What can hang from each mark:
bepub: bifu zanif
gedum: tagi zanif
tagi: gedum motov
bifu: bepub gedum motov
sotak: bepub motov
zanif: bepub gedum motov
motov: sotak tagi

Each row was made from one small tree. The marks that hang from a mark follow it in brackets, in alphabetical order. Every link used is in the known rows. Write each row's tree.
(in the rows, 128 means zero)
Known rows:
bifu[bepub gedum]: [125 103 140  87 166 134 146  89  98 150 147 114 163 136 135 136 139 124
  84 129 126 155]
zanif[bepub[bifu[gedum[tagi]]] motov[sotak]]: [103  87 139 123 193 134 163  71 105 142 156 107 152 146 146 140 127  88
 125 145 138 194]
sotak[bepub[zanif] motov[tagi]]: [100  99 135  95 182 116 149  65  73 121 154  78 140 161 131 179 123  94
 118 114 142 165]
zanif[bepub gedum motov]: [136 106 172 114 195 118 158 103 123 133 150  89 135 168 143 147 130  96
  96 145 137 191]
tagi[gedum[zanif] motov[sotak]]: [104 103 146 114 156 131 122  82  98 107 157  91 149 180 134 150 136  89
  78 104 146 147]
motov[tagi[gedum[zanif[bepub[bifu]]]]]: [ 97 104 108 110 187 131 154 109  86 139 142  88 144 198 161 163 127  94
  79 131 145 165]
bifu[bepub gedum motov[tagi]]: [114 103 140  72 183 136 161  89  82 148 160 100 170 119 134 135 135 124
  79 115 144 163]
bifu[gedum]: [110  98 151  99 179 131 141 101 118 137 140 115 156 138 150 126 133 127
 100 128 123 161]
sotak[bepub[bifu] motov]: [113  83 143 104 177 139 151  77  86 144 162 108 133 190 143 163 140  92
 110 131 129 181]
motov[sotak tagi[gedum[zanif]]]: [ 99 107 111 114 176 128 129  98  89 109 138  84 153 167 135 147 119  97
  87 105 161 167]
gedum[tagi[motov[sotak]]]: [122  93 142 120 136 130 144  67 103 105 164  88 139 132 132 145 136  93
 115 115 144 156]
bepub[bifu[gedum motov]]: [ 90  88 150  92 202 137 161  99 110 165 160 125 149 163 157 112 150 119
  93 130 127 170]
motov[sotak[bepub[bifu zanif]] tagi[gedum]]: [ 94  91  82 127 212 132 154  65  70 121 148  81 146 198 144 187 114  92
 107 124 159 174]
bepub[bifu zanif[gedum[tagi]]]: [119  86 111 119 195 110 160  93 125 149 159 103 104 175 153 113 162 102
 116 152 126 166]
bepub[bifu[gedum[tagi] motov] zanif]: [ 81  90 124  99 195 113 174  77 110 161 167 122 130 161 155 100 165 106
 114 133 124 160]
tagi[gedum[zanif[bepub[bifu]]] motov[sotak]]: [ 93  93 138 114 169 143 140  80  88 129 159  91 147 205 149 169 129  79
  75 125 142 150]
zanif[gedum]: [136  97 148 108 185 124 145 111 131 134 147 100 129 158 146 125 140 116
  92 137 130 172]
motov[tagi[gedum]]: [135 112 113 124 184 117 153 103  97 106 144  79 148 167 148 153 130 106
  96 112 151 165]
gedum[zanif]: [ 97 109 146  96 147 122 132 114 104 141 135 108 140 170 141 125 138 112
  85 123 135 159]
sotak[bepub motov[tagi]]: [120  94 144  96 172 133 145  77  78 117 154  85 145 148 132 174 119  98
 112 115 144 181]
gedum[zanif[bepub]]: [ 91 112 150  95 144 129 147 109 103 143 131 103 142 176 145 145 124 101
  81 132 129 157]
gedum[tagi[motov] zanif[bepub[bifu]]]: [101  91 145 101 135 132 149  87  95 147 160 100 128 169 156 146 148  88
  92 139 127 148]
tagi[gedum motov[sotak[bepub]]]: [123  97 141 125 166 146 141  61  92  98 158  86 153 177 132 186 119  88
  90 110 148 164]
tagi[gedum[zanif[bepub]]]: [107 118 134 114 160 122 154 107 108 126 135  99 142 200 147 150 131  88
  75 123 131 157]
motov[sotak[bepub[bifu[gedum]]]]: [ 89  75 130 104 199 161 140  75  97 150 141 121 162 155 148 155 114 115
 105 141 131 185]
tagi[gedum[zanif[bepub[bifu]]] motov]: [102  98 146 108 167 133 146  94  93 138 160  95 141 210 161 164 144  87
  71 131 130 145]
gedum[tagi zanif]: [107 106 131 104 132 117 140 105 111 133 140 110 129 154 139 110 149 100
 100 125 133 162]
bepub[zanif]: [ 99 111 132 113 167 105 156  91 102 134 143  94 135 178 142 142 141 108
 107 126 135 146]

Write each row's tree:
[ 70  92 141  91 211 119 166  86 103 169 160 120 143 177 156 116 155 114
  98 131 126 157]
bepub[bifu[gedum motov] zanif]
[ 88  85 141 106 186 128 128  84 104 152 150 124 149 146 141 106 143  96
 113 135 140 192]
bepub[bifu[gedum[tagi zanif[motov[sotak]]]]]
[ 61  97 152  73 188 147 148  91  93 142 142 100 169 129 139 137 104 105
  80 112 144 172]
bifu[gedum[zanif[bepub]] motov[sotak tagi]]
[101 118 134  93 161 112 175  77  80 150 164  97 141 178 122 139 156 100
  83 116 144 145]
bifu[bepub[zanif] motov]
[127 102 141 132 167 132 141  73 101  96 164  82 152 172 136 162 132  91
  93 106 149 150]
tagi[gedum motov[sotak]]
[ 98  99 150 103 121 136 141  73  98 118 152  91 141 143 134 152 126  80
  95 122 138 150]
gedum[tagi[motov[sotak]] zanif[bepub]]
[ 81  98 136 107 188 133 141  92  69 144 143  84 154 172 140 165 109  91
  98 134 164 191]
gedum[zanif[bepub[bifu] motov[sotak tagi]]]
[ 93  90 153 114 208 140 155  77  99 148 149 107 165 163 148 154 118  99
 111 143 140 191]
zanif[bepub[bifu[gedum]] motov[sotak]]
[105 117 121  88 172 111 171  78  64 143 163  79 148 159 125 150 142 107
  86 112 156 150]
bifu[bepub[zanif] motov[tagi]]
[130 106 127  99 170 107 177  79 109 148 175  98 118 159 125 111 168  93
  88 129 137 162]
bifu[bepub[zanif[gedum[tagi]]] motov]
[113 111 152 111 146 104 137 100 106 132 147 106 132 157 133 113 153  92
 107 125 144 183]
gedum[tagi zanif[motov]]
[115 106 134  98 174 114 132  97  90 112 157  85 142 176 136 143 142  88
  91 100 144 163]
sotak[motov[tagi[gedum[zanif]]]]
[127  88 140 105 181 112 155  65 117 127 165  99 110 162 132 138 150  80
 118 133 122 178]
sotak[bepub[zanif[gedum[tagi]]] motov]
[135  99 130 110 187 128 150  76  83 102 157  81 145 172 135 179 127  85
 103 106 145 180]
sotak[bepub motov[tagi[gedum]]]
[103 111 155  96 172 111 126 110  85 132 141  86 149 152 136 137 130 108
  96 119 159 181]
gedum[zanif[motov[tagi]]]
[108  88 126 112 210 115 152 100 116 160 154 101 117 193 156 129 153 112
 100 150 127 162]
bepub[bifu zanif[gedum]]
[111  89 149 112 223 115 151  84 103 157 156 102 124 200 145 152 142  99
 104 155 138 196]
sotak[bepub[bifu zanif[gedum motov]]]
[100  95 148 107 123 129 126  77 101 116 157  97 138 138 130 132 138  92
  99 114 143 151]
gedum[tagi[motov[sotak]] zanif]
[ 95  97 121 108 143 129 158 100 101 155 143 112 125 179 155 132 143  89
  97 146 127 165]
gedum[tagi zanif[bepub[bifu]]]
[140  92 143 125 195 119 171  95 122 147 163  97 118 173 152 132 148  86
 111 159 135 200]
zanif[bepub[bifu] gedum[tagi] motov]
[ 80 102 159  86 191 135 130  89  86 133 134  91 175 129 136 154  98 102
  96 123 151 185]
bifu[gedum[zanif[bepub motov[sotak tagi]]]]
[ 98  83 107 113 187 155 144  77  71 135 143  91 153 158 142 178 104 107
 108 132 159 189]
motov[sotak[bepub[bifu]] tagi]
[ 87  88 137  94 229 121 145  73  75 154 148  99 157 158 152 165 123 115
 117 141 143 189]
sotak[bepub[bifu[gedum] zanif[motov[tagi]]]]
[ 89 107 168  79 189 124 136 102  92 142 135  95 168 134 146 148 113 110
  91 129 140 180]
bifu[gedum[zanif[bepub motov[tagi]]]]
[ 93 107 131  70 194 117 164  76  75 153 160  94 163 134 134 138 139 120
  85 114 142 149]
bifu[bepub[zanif] gedum motov[tagi]]
[103 106 143 121 147 114 134  86 101 122 146 102 138 152 120 118 139  82
 112 120 155 187]
gedum[tagi zanif[motov[sotak]]]
[ 85  84 117 103 232 126 160  86  96 148 167  84 130 170 143 132 134 104
  98 130 157 177]
bepub[bifu[motov[sotak tagi]] zanif[gedum]]
[ 88  95 150 106 219 105 147  82  99 160 153 110 148 176 154 131 149 113
 115 141 131 171]
bepub[bifu[gedum] zanif[motov]]
